What can hang from each mark
Z_712: Z_199 Z_272 Z_543
Z_100: Z_136
Z_272: Z_712
Z_673: Z_543
Z_306: Z_437
Z_543: Z_673 Z_712
Z_136: Z_100 Z_272
Z_199: Z_306 Z_338 Z_712
Z_463: Z_469 Z_938
Z_469: Z_463 Z_712
Z_338: Z_199
Z_633: Z_100 Z_158
Z_938: Z_463

(in the rows, 128 means zero)
Known rows, with every way that one mark hangs from another
Z_272(Z_712): [105 140 156 131 140 150 131 112 129 127 142 104 156 126 104 111 152 108
 116 122 121 124 124 158 130 160 163 126 121 132 125 125]
Z_673(Z_543(Z_712)): [ 79 155 145  91 144 145 153 144 117 110 140 129 131 130 152 138 147 152
 139 129 118 127 143 140 150 160 141 122 103 120 114 127]
Z_136(Z_272(Z_712)): [110 120 140 147 130 107 124 149 135 134 146 114 146 131 101  90 137 130
 118 146 120 137 159 116 142 146 165 131 120 133 129 112]
Z_938(Z_463(Z_469(Z_712))): [183 200 162 109 112 121 106  97 158  93 145 107 111 131 135 154 123 122
 107 140 167  91 134 144 123 168 135 105 135 122  90 132]
Z_306(Z_437): [113 139 121 107 150 196 123 149 127 124 142 120 126 130 124 143 118 115
 127 125 129 111 138 126  94 126 150 150 110 112  93 146]
Z_633(Z_100(Z_136(Z_272(Z_712))) Z_158): [ 99 101 175 149  74  98  73 123 130 144  92 106 124 139 114 104 153 143
 139 143  85 123 145 134 156 185 130 134 133 128 134 100]
Z_469(Z_463(Z_938) Z_712(Z_199 Z_272)): [213 168 107 123 113 154 112  87 146 102 138 142  84  98 109 133 119 155
 140 120 174 110 137 162 141 162 132 130 173 117 152 169]
Z_272(Z_712(Z_199(Z_338))): [173 132 156 129 119 142 142 151 121 139 122  99 123 119 124 119 146  98
 136 112 117 147 101 129 119  99 162 149 111 133 131 102]
Z_272(Z_712(Z_543)): [ 66 138 152 135 147 128 117 118 133 122 124 105 174 144  94 109 136 105
 117  93 110 115  93 150 126 164 152 108 140 140 151 136]
Z_136(Z_100 Z_272(Z_712)): [ 80 125 136 175 119  87 132 125 143 118 137 123 122 145  98  85 146 174
 147 138 102 139 169 123 128 150 171 140 122 134 124 124]
Z_633(Z_100 Z_158): [ 66 112 155 113 144 108  69 119 126 126  82  98 138 121 110 123 163 132
 152 160 123 119 120 162 115 166 126 122 105 121 124 112]
Z_136(Z_272): [ 94  99 115 140 158  83 120 162 138 129 140 113 130 128 117  99 134 147
 116 157 128 142 166 114 133 118 141 138 112 124 110 125]
Z_938(Z_463): [119 151 144 131 130 121 105 129 128 128 151 101 118 139 124 132 143 122
 105 141 147 102 145 159 112 152 143 114 120 117 109 148]
Z_100(Z_136(Z_272)): [113  82 130 146 135  87 125 150 140 137 139 108 118 133 137 108 140 147
  97 122 106 142 166 116 146 125 110 153 126 121  97 136]
Z_463(Z_469 Z_938): [104 135 154 113 153 117 153 109 146  97 139 123 110 105 141 122 140 122
 100 114 161 117  94 138 121 147  84 140 129 111  98 166]
Z_463(Z_469(Z_712(Z_199 Z_543)) Z_938): [150 164 142 100 156 110 149 105 169  91 120 125 120 116 135 137  98 109
 121  86 166 112  51 120 123 146  78 118 162 117 141 154]
Z_712(Z_199 Z_272): [146 120 112 110 159 103 107 142 133 148 121 136 118 115 120 170 149 103
 143 128 132 131 128 144 136  89 146 131 125 115 139 135]
Z_199(Z_712): [111 144 128 135 162 155 123 151 128 107 139 114 163 128 102 112 135 141
 119 136 147 137 148 150 133 132 115 124 117 143 109 136]
Z_469(Z_463): [ 96 155 132 127 134 142 117 114 134 108 125  88 124 117 113 107 124 142
 122 135 145 125 163 157 108 153 159 140 115 122 104 151]
Z_463(Z_469): [ 98 141 154 105 164 105 134 118 144 106 119 104 129 118 137 145 138 109
 113 126 143 126 118 133 116 120 126 137 105 121  87 135]
Z_272(Z_712(Z_199(Z_306 Z_338))): [194 122 132 129  81 165 155 121  99 144 130 112 140 108 144 109 134  87
 125 128 126 145 103 120 110  77 153 138 110 138 138  90]
Z_633(Z_100(Z_136(Z_272)) Z_158): [ 87  78 151 141 104  67  69 140 133 141  85 106 112 133 134 113 150 155
 137 151  94 129 155 128 142 159 100 144 122 123 114 109]
Z_543(Z_712(Z_199)): [116 109 130 108 161 150 167 177 131 136 140 136 119 126 139 137 136 114
 156 128 126 136 124 136 124 116 129 125 100 107 123 138]
Z_100(Z_136(Z_272(Z_712))): [119 108 151 154  98 113 129 135 138 142 145 108 131 137 122 101 143 137
 100 113  95 135 161 120 157 151 138 146 136 129 117 125]
Z_543(Z_712): [ 88 107 133 121 157 156 150 163 122 115 149 138 133 131 132 120 146 144
 136 129 117 123 142 151 127 152 131 117 104 121 105 143]
Z_199(Z_338 Z_712(Z_272)): [171 127 116 150 120 145  91 169 104 105 117 150 130 123 105 134 150 162
 131 126 122 138 154 143 147  96 126 133 134 164 114 126]
Z_543(Z_673 Z_712(Z_199(Z_306))): [114  86 100 110 143 181 194 131 101 164 154 159 104 129 164 134 131 125
 138 187 137 153 148 111 112 105 103 120  89 125 129 121]
Z_338(Z_199(Z_712(Z_272))): [166 138 103 151 170 115 120 157 137 140 121 157 150 115  86 153 116 145
 142 136 139 128 148 149 152 121 129 135 129 109 137 141]
Z_272(Z_712(Z_199(Z_306 Z_338) Z_543)): [147 120 125 136  87 143 149 126 103 140 113 118 162 128 137 109 110  82
 126  98 111 134  71 113 104  84 143 122 128 142 159  98]
Z_712(Z_199 Z_272 Z_543): [109 121 108 117 161  80  94 147 135 145 104 139 140 132 115 168 128 100
 142  98 118 120  93 142 131  90 134 116 145 119 165 142]
Z_338(Z_199(Z_306 Z_712(Z_543))): [116 126  94 155 152 138 160 137 122 138 122 138 200 126 111 112  71 123
 121 123 143 127 104 124 119 117 104 115 127 113 153 127]
Z_633(Z_100(Z_136(Z_272))): [ 95  90 146 142 125  53  97 129 130 138 118 104 108 139 145  93 156 154
 131 137 117 146 167 125 154 157  88 153 121 128  97 118]
Z_199(Z_306 Z_338 Z_712): [167 120 111 146 101 179 135 139  89 103 134 129 162 117 134  97 126 146
 110 143 140 142 143 125 116  86 110 128 113 160 103 109]
Z_469(Z_712(Z_199(Z_306) Z_272)): [223 127  86 103 124 146 115  84 122 134 138 152 144 107 135 161 129 108
 135 149 154 119 132 140 142 101 134 106 146 132 150 105]
Z_673(Z_543(Z_712(Z_199(Z_306 Z_338)))): [162 127 120  91  87 162 176 150  87 128 129 139 117 114 192 136 126 125
 149 134 121 149 117 107 130  80 136 134  93 124 127  88]
Z_463(Z_469(Z_712(Z_272 Z_543)) Z_938): [141 152 132 117 136 104 102  88 153  79 120 162 124 120 119 153 120 141
 113  85 148  92  80 144 145 174  89 101 188 133 142 166]
Z_199(Z_306 Z_338 Z_712(Z_272)): [189 113  94 149  81 163 104 138  82 110 127 161 148 117 128 125 138 153
 121 139 130 134 157 132 138  76 116 123 135 164 119 114]

Rows
[ 94 105 125 115 178 162 182 164 125 158 144 147  84 134 145 140 143 136
 150 168 132 157 148 123 118 123 114 132  90 120 118 132]
Z_543(Z_673 Z_712(Z_199))
[193 167 145  98 152 136 164 102 168  96 139 123 101  98 141 140 119 114
 122 116 183 119  81 128 129 140  87 135 143 108 115 143]
Z_463(Z_469(Z_712(Z_199)) Z_938)
[119 160 149 116 152 124 134  89 163  70 133 128 134 119 126 119 108 136
 103  87 157 100  72 135 124 183  79 111 168 128 125 160]
Z_463(Z_469(Z_712(Z_543)) Z_938)
[184 137  99 134  75 252 136 166  83 107 141 144 141 124 142 121  93 137
 124 139 132 125 146 100  94  77 122 144 111 149  92 118]
Z_199(Z_306(Z_437) Z_338 Z_712)
[208 168 129  88 145 103 110 108 160 113 112 143 113 108 132 192 129 105
 144 128 152 120 118 130 150 109 137 121 142 124 118 120]
Z_463(Z_469(Z_712(Z_199 Z_272)))
[152 123  91 141 107 162 105 118  94 118 143 162 170 122 115 138 134 140
 119 149 146 122 159 148 149 104 115 104 139 149 133 127]
Z_199(Z_306 Z_712(Z_272))
[111 154 127 112 163 102  96  85 151 114 105 157 113 142 121 176 124 147
 118 136 135 121 132 123 142 156 113 105 156 160 124 133]
Z_463(Z_469(Z_712(Z_272 Z_543(Z_673))))
[196  74  96 120  82 157 145 166  84 140 129 182 107 115 167 151 135 125
 154 137 113 134 130 117 127  63 130 123 116 129 134 114]
Z_543(Z_712(Z_199(Z_306 Z_338) Z_272))
[193 102 103 107  73 242 177 189  85 134 145 165  99 124 179 145  93 109
 160 133 116 126 124  87  81  64 136 147  92 114 105 121]
Z_543(Z_712(Z_199(Z_306(Z_437) Z_338)))
[154 119  92 119 139 199 168 122 119 158 139 140 146 110 140 145  72 100
 131 146 139 112 125 109  83 108 142 159  99  76 113 133]
Z_338(Z_199(Z_306(Z_437)))
[147 159 105  65  87 227 179 147  97 137 151 159 122 123 188 173  90 107
 158 138 129 116 124  96 116  97 147 132  96  97 125 117]
Z_673(Z_543(Z_712(Z_199(Z_306(Z_437)))))
[ 65 108 167 156  97  61  88 118 130 140 105 105 137 158 123  84 136 137
 134  94  91 131 126 120 159 187 108 129 149 141 137 116]
Z_633(Z_100(Z_136(Z_272(Z_712(Z_543)))))
[162 163 153 107 152 143 146  82 158  74 147 127 114 102 131 120 133 139
 103 120 172 113 102 143 129 179  89 128 149 123 100 148]
Z_463(Z_469(Z_712) Z_938)
[212 210 157  99 120 113 120 109 164 111 138 107 100 125 144 171 116  99
 124 135 173 100 115 133 121 132 135 108 132 112 106 125]
Z_938(Z_463(Z_469(Z_712(Z_199))))
[179  98 109 118 115 144 152 135 102 140 125 110 129 105 161 121 131  96
 124 141 138 149 112 113  98  53 126 145 100 130 119  98]
Z_712(Z_199(Z_306 Z_338))
[ 78  99  95 119 164 126 158 104 112 168 124 126 136 137 148 134 113 100
 116 156 140 150 108 106 101  91 100 120 115 135 153 122]
Z_712(Z_199(Z_306) Z_543(Z_673))
[ 38 125 130 183 120  69 116 124 144 116 122 125 142 164  92  82 128 171
 146 106  91 130 140 117 120 154 162 125 141 140 147 132]
Z_136(Z_100 Z_272(Z_712(Z_543)))
[ 67 123 130 156 132  90 114 154 138 129 130 117 164 151  96  87 119 129
 121 117 105 128 127 109 137 153 155 114 141 137 152 124]
Z_136(Z_272(Z_712(Z_543)))
[160 125  96  93 119 207 156 134 111 151 145 132 133 118 153 157  92  77
 134 143 144 118 117 104  85  71 139 143 103  99 118 125]
Z_712(Z_199(Z_306(Z_437)))
[147 120 133 178  95  81 142 160 135 133 117 119  88 136 117  90 139 160
 167 128  98 161 149  96 116  87 173 165 110 136 127 102]
Z_136(Z_100 Z_272(Z_712(Z_199(Z_338))))
[ 83  97 171 119 121 111  74 101 126 132  78  95 126 126 132 134 165 136
 131 125 101 119 123 169 129 171  97 139 120 121 113 121]
Z_633(Z_100(Z_136) Z_158)
[ 73 128 125 172 124  58 134 140 149 140 113 125 127 157  99 103 115 143
 166 102  97 137 120  99 120 118 162 132 135 128 165 124]
Z_136(Z_100 Z_272(Z_712(Z_199 Z_543)))
[ 52 107 110 133 180  98  94 120 121 148 114 151 119 148 110 155 145 143
 119 137 115 135 141 137 130 137 120 116 142 151 144 149]
Z_712(Z_272 Z_543(Z_673))
[139 106 110 127 139  86  91 166 122 139  89 139 118 130 123 160 130 115
 145  88 104 134  92 125 123  67 134 134 141 138 152 128]
Z_712(Z_199(Z_338) Z_272 Z_543)
[110 112 142 150 108  80 130 153 147 158 123 110 136 150 125 119 108 103
 117  79  89 131 108 100 149 117 129 138 150 123 160 129]
Z_100(Z_136(Z_272(Z_712(Z_199 Z_543))))
[ 91  94 115 126 163 151 135 146 107 144 144 183  86 140 125 155 165 171
 139 167 112 141 183 145 145 150 122 115 116 140 121 148]
Z_543(Z_673 Z_712(Z_272))
[125 138 115  82 112 152 181 128 101 133 147 140 139 116 179 149 126 116
 145 145 134 134 119 117 145 104 130 117  98 108 141 105]
Z_673(Z_543(Z_712(Z_199(Z_306))))
[122 191 154 121 138 115 110  86 154 112 133 118  97 157 133 158 112 140
  98 146 152 107 130 121 113 180 111  94 145 145 109 140]
Z_938(Z_463(Z_469(Z_712(Z_543(Z_673)))))
[101  94  79 123 148 110 122 101 106 174 116 162 123 134 138 167 122 106
 124 154 127 141 120 119 122  80 107 111 137 138 169 128]
Z_712(Z_199(Z_306) Z_272 Z_543(Z_673))
[196 118 105 123 116 140 134 112 118 116 114 121 153 120 147 117 102 110
 125 114 132 135  85 110 110  90 118 114 140 148 145  93]
Z_469(Z_712(Z_199(Z_306 Z_338) Z_543))
[109 110 167 150  93  79  96 110 125 142 121 104 118 143 128  86 160 139
 133 126 102 139 157 127 166 181 116 145 130 134 112 107]
Z_633(Z_100(Z_136(Z_272(Z_712))))
[202 195 149 108  97 106  75  95 150 100 139 143 102 132 128 187 135 131
 115 135 156  84 150 150 142 158 147  96 158 129 105 138]
Z_938(Z_463(Z_469(Z_712(Z_272))))
[ 59  98 143 162 122 107 131 126 134 160 133 121 114 164 119 102 129 153
  93 120  84 149 151  99 151 163 116 136 145 150 139 132]
Z_100(Z_136(Z_272(Z_712(Z_543(Z_673)))))
[114 127 132 163 122  81 142 136 145 139 129 122 107 140 108 108 137 147
 167 136 113 146 151 107 125 115 170 149 115 122 139 118]
Z_136(Z_100 Z_272(Z_712(Z_199)))
[159 169 132 132 124 181 131  76 147  77 154 107 110 104 109  80 121 173
 110 125 176 107 148 166 121 207 122 130 159 125 117 167]
Z_469(Z_463(Z_938) Z_712)
[ 96 163 123 142 149 172 136  65 145  96 140 119  94 128 107  85 108 190
 104 135 164 123 140 142 112 224  97 121 168 145 137 174]
Z_469(Z_463(Z_938) Z_712(Z_543(Z_673)))
[155 112 147 140 104 100 143 151 145 161 137 105 119 131 131 118 132 106
 118 111 104 141 139 106 155 113 138 153 132 115 133 119]
Z_100(Z_136(Z_272(Z_712(Z_199))))
[ 80 105 145 161 105  85 118 140 139 137 131 111 153 154 116 101 121 131
 100  83  83 125 129 114 151 155 131 129 156 135 140 133]
Z_100(Z_136(Z_272(Z_712(Z_543))))
[ 93 144 145 125 146 119 134 134 139 144 119 106 163 138 102 128 121  81
 137  90 117 121  72 137 125 128 152 117 135 125 166 126]
Z_272(Z_712(Z_199 Z_543))
[112 123 123 125 111 140 146 104 117 148 126 117 182 132 125 120 107  68
 125 106 127 120  76 126 115 110 145 106 134 127 172 114]
Z_272(Z_712(Z_199(Z_306) Z_543))
[166 102  88 111 122 119 121 109 108 153 129 149 136 109 142 163 139  91
 132 144 140 128 125 139 131  70 134 120 127 118 146 121]
Z_712(Z_199(Z_306) Z_272)
[101 133  94 161 188 111 127 149 133 160 107 171 133 143  83 151  99 161
 136 141 125 143 143 129 145 133 105 128 140 131 158 146]
Z_338(Z_199(Z_712(Z_272 Z_543(Z_673))))
